Each row was made from one path, in order. Every step used is in the known rows, and no mark comes twice. Write each row's path.
Known rows:
tipoza/neni: [  5.2  -5.6  13.3  -2.0 -13.8  -3.4 -12.1   1.7   0.4   1.6  -4.6  13.8
   3.6   5.8   1.0   0.9   3.2]
kimu/giruk/neni: [ -3.5  22.3  21.9  12.2  -9.0  -2.2   3.8  -2.8  -8.3  17.0   3.2  21.6
   1.7  -5.4   6.0   1.3 -14.1]
pasim/giruk/gefek/moti: [-12.1 -42.2  -7.1   9.8   1.4   2.1  10.9  21.5 -16.0  -5.0  -9.4   1.3
   2.7 -32.1 -13.9  -2.1 -23.6]
gefek/tipoza: [12.5  6.9  7.2 -0.2  3.7 -3.9 14.3 21.8  1.6 -0.8 -1.4 10.2 -4.1 -2.1
  0.1  3.1  7.5]
kimu/tipoza/pasim/giruk/gefek: [ -7.9   2.2  17.4   4.5 -12.2  -1.8   7.8  14.0  -8.2  -6.4  -4.4   1.4
   3.8 -44.3  -3.5  -7.2 -44.7]
kimu/tipoza/pasim: [  0.5  17.9  20.5  -5.6 -10.0  -5.0   3.1   6.2   1.2   1.5   5.6   3.0
  -0.9 -18.7   3.7  -2.8 -13.1]
giruk/pasim: [ -1.0  -5.2   0.9  -3.6   0.6   0.3   0.1  -3.2  -8.4  -4.4  -2.6   8.1
   1.0 -15.7  11.6   1.2  -0.3]
giruk/pasim/tipoza: [ -0.8  11.6   5.4   0.2  10.7  -1.3  -0.4  13.0 -10.9 -16.5  -1.0   9.0
   6.2 -25.4   5.7   0.3  19.2]
neni/tipoza/kimu/giruk/gefek: [  6.3  20.3  25.9  18.4 -17.1  -0.1  -9.2  19.8   5.9 -19.4  -9.5  -0.2
  12.0 -38.8  -9.2   2.0  -3.7]
gefek/tipoza/pasim/giruk/neni/moti: [-10.4  22.8  30.2   8.8  11.9  -4.4  15.6  17.9 -17.1   7.8  -5.0   7.5
   1.3 -32.5   6.9  -3.6  -7.7]
neni/tipoza/pasim/giruk: [-15.4  24.6  10.4  11.6  -5.2  -2.1  -0.6  18.1   7.6   1.5  -6.4  -7.0
   6.4 -42.1   0.7  -3.6 -13.9]
kimu/giruk: [ -2.5  19.5   3.5  10.3 -13.0   0.0  -0.7  10.7  -3.4  11.0  -0.4   1.8
  -6.2   0.3   0.8   3.4  -6.6]
tipoza/pasim/giruk: [-19.2  14.8   2.7   1.6  -5.9  -4.5  10.5  11.1   0.6   9.3  -5.7  -8.5
  -2.5 -13.6   3.5  -2.9 -21.5]
kimu/tipoza/neni: [ 12.7  -0.5  20.0  -1.6 -23.1  -4.0 -17.2  11.1  -2.1  -3.2   1.7  21.5
   6.0  -9.0  -1.1  -0.6   1.6]
gefek/tipoza/neni/moti: [ 14.5  -0.8  22.2   3.5  -0.9  -0.7 -10.0  22.7 -12.3  -6.5  -8.2  11.0
  -0.3  -8.0  -0.4   2.4  24.5]
pasim/giruk: [-12.3   1.3 -10.8   7.9  -4.8  -0.2   2.1  13.0  -3.2   4.7  -5.4  -5.3
   0.9 -10.8  -2.7  -1.9 -10.7]
giruk/gefek/tipoza: [ 16.3  -9.8  13.1   1.1   6.3  -0.2  15.6  16.4  -5.1 -13.3  -5.8  13.8
  -0.5 -18.7  -3.6   0.3 -13.5]
kimu/giruk/pasim/tipoza/neni: [  2.5  26.2  21.5   8.7 -17.0  -4.6 -13.3  26.6 -14.7  -3.5  -6.1  24.1
   4.0 -18.4   8.1   4.5  14.7]

Write each row's path:
[ -3.4  24.5  20.9   3.4  -0.2  -1.5  -3.3   5.1  10.8  -3.0  -1.4  -0.9
   5.8 -31.9   4.2  -1.9  -2.9] -> neni/tipoza/pasim
[ -3.9  26.6  38.4   4.5   3.9  -4.0   1.3  -8.0   6.0   3.2   2.6  18.5
  13.6 -37.7   9.1  -3.4 -11.3] -> giruk/neni/tipoza/pasim
[ -3.1  48.9  33.4  12.2  -7.4 -10.5   4.3  21.2  -2.4  -5.8   1.4  13.5
  11.8  -8.7  -2.1   2.4  21.1] -> pasim/tipoza/kimu/giruk/neni
[ -0.7  21.1  13.1  -3.7   2.4  -7.4   0.2  21.0  -2.2 -26.6  -4.0   1.4
  11.5 -18.5   2.2   1.9  35.4] -> giruk/pasim/tipoza/kimu
[ -6.0  45.9  42.8  15.3  -8.9  -3.7   0.6   2.2   2.6  13.9   1.9  20.1
   7.1 -37.1  10.7  -0.2 -18.2] -> kimu/giruk/neni/tipoza/pasim
[-20.4  19.4  20.5   3.2  -1.0  -6.9  14.3  -2.4  -3.7  15.1  -1.8  11.1
   5.6 -18.1   7.8  -5.2 -28.9] -> tipoza/pasim/giruk/neni
[ -2.8  27.7  11.4   6.5 -20.8  -5.9   0.3  18.2   5.4  -0.7  -3.9  -6.3
  -0.9   5.1  -1.8   5.0   9.7] -> tipoza/kimu/giruk
[ -1.6  45.3  15.3  10.5 -12.0  -8.1  -0.7  35.1   2.5 -12.1  -2.1  -5.8
   3.9  -4.8  -7.9   4.3  29.1] -> pasim/tipoza/kimu/giruk
[  7.3  22.5  31.6   6.0  -7.2  -4.1  23.1  25.8  -4.9   3.4  -7.0  12.1
  -9.6 -20.7   3.8   2.2 -33.0] -> kimu/giruk/gefek/tipoza/pasim
[ 19.4   3.7  30.5  10.5 -20.4  -3.4   2.6  29.3  -8.2  -0.6 -11.0  28.4
  -2.9 -11.6  -1.4   4.7 -17.3] -> kimu/giruk/gefek/tipoza/neni
[-11.9 -24.4  12.9   4.1  -9.0  -2.6  14.9  28.6 -14.9  -4.2  -4.0   4.2
   1.7 -50.4  -9.6  -4.9 -36.3] -> kimu/tipoza/pasim/giruk/gefek/moti
[ 5.1 20.7 20.7 -6.8  2.8 -7.8 22.0 20.6  5.3  4.9 -1.6  6.3 -6.8 -6.3
  6.9  1.7 -3.6] -> gefek/tipoza/pasim
[ 16.9  -2.0  20.9  -2.4  -1.0  -6.2  16.3  24.7   3.8 -23.2  -9.2   6.0
   4.6 -13.9  -7.2   1.8   2.4] -> giruk/gefek/tipoza/kimu
[ 10.3  36.0  18.2   5.5 -17.0  -9.4  14.5  39.7   6.4  -1.2  -5.5   4.3
  -4.9   2.0  -1.7   7.7  16.1] -> gefek/tipoza/kimu/giruk
[-11.0   8.0  17.3  13.6  -2.1   1.4   0.3  13.3   1.3 -10.0 -11.0  -3.3
  10.3 -58.6  -3.5  -6.3 -34.1] -> neni/tipoza/pasim/giruk/gefek
[  9.8   3.6  27.1  -4.7   5.7  -4.4  23.7  15.0  -1.3  -7.8  -6.1  10.2
  -3.8 -22.1   2.9  -0.8 -26.1] -> giruk/gefek/tipoza/pasim
[ -9.5  12.9  14.7  18.4  -0.3  -0.4  -4.3   6.6  -0.7   1.9  -2.4  17.1
  17.8 -44.0  -0.8  -4.5  -9.7] -> pasim/giruk/neni/tipoza
[  2.6  -7.4  15.0   3.8  -3.9   2.9 -24.0   1.6 -13.6  -5.0  -6.7  -0.5
   3.6  -5.2  -0.4  -0.3  17.1] -> tipoza/neni/moti
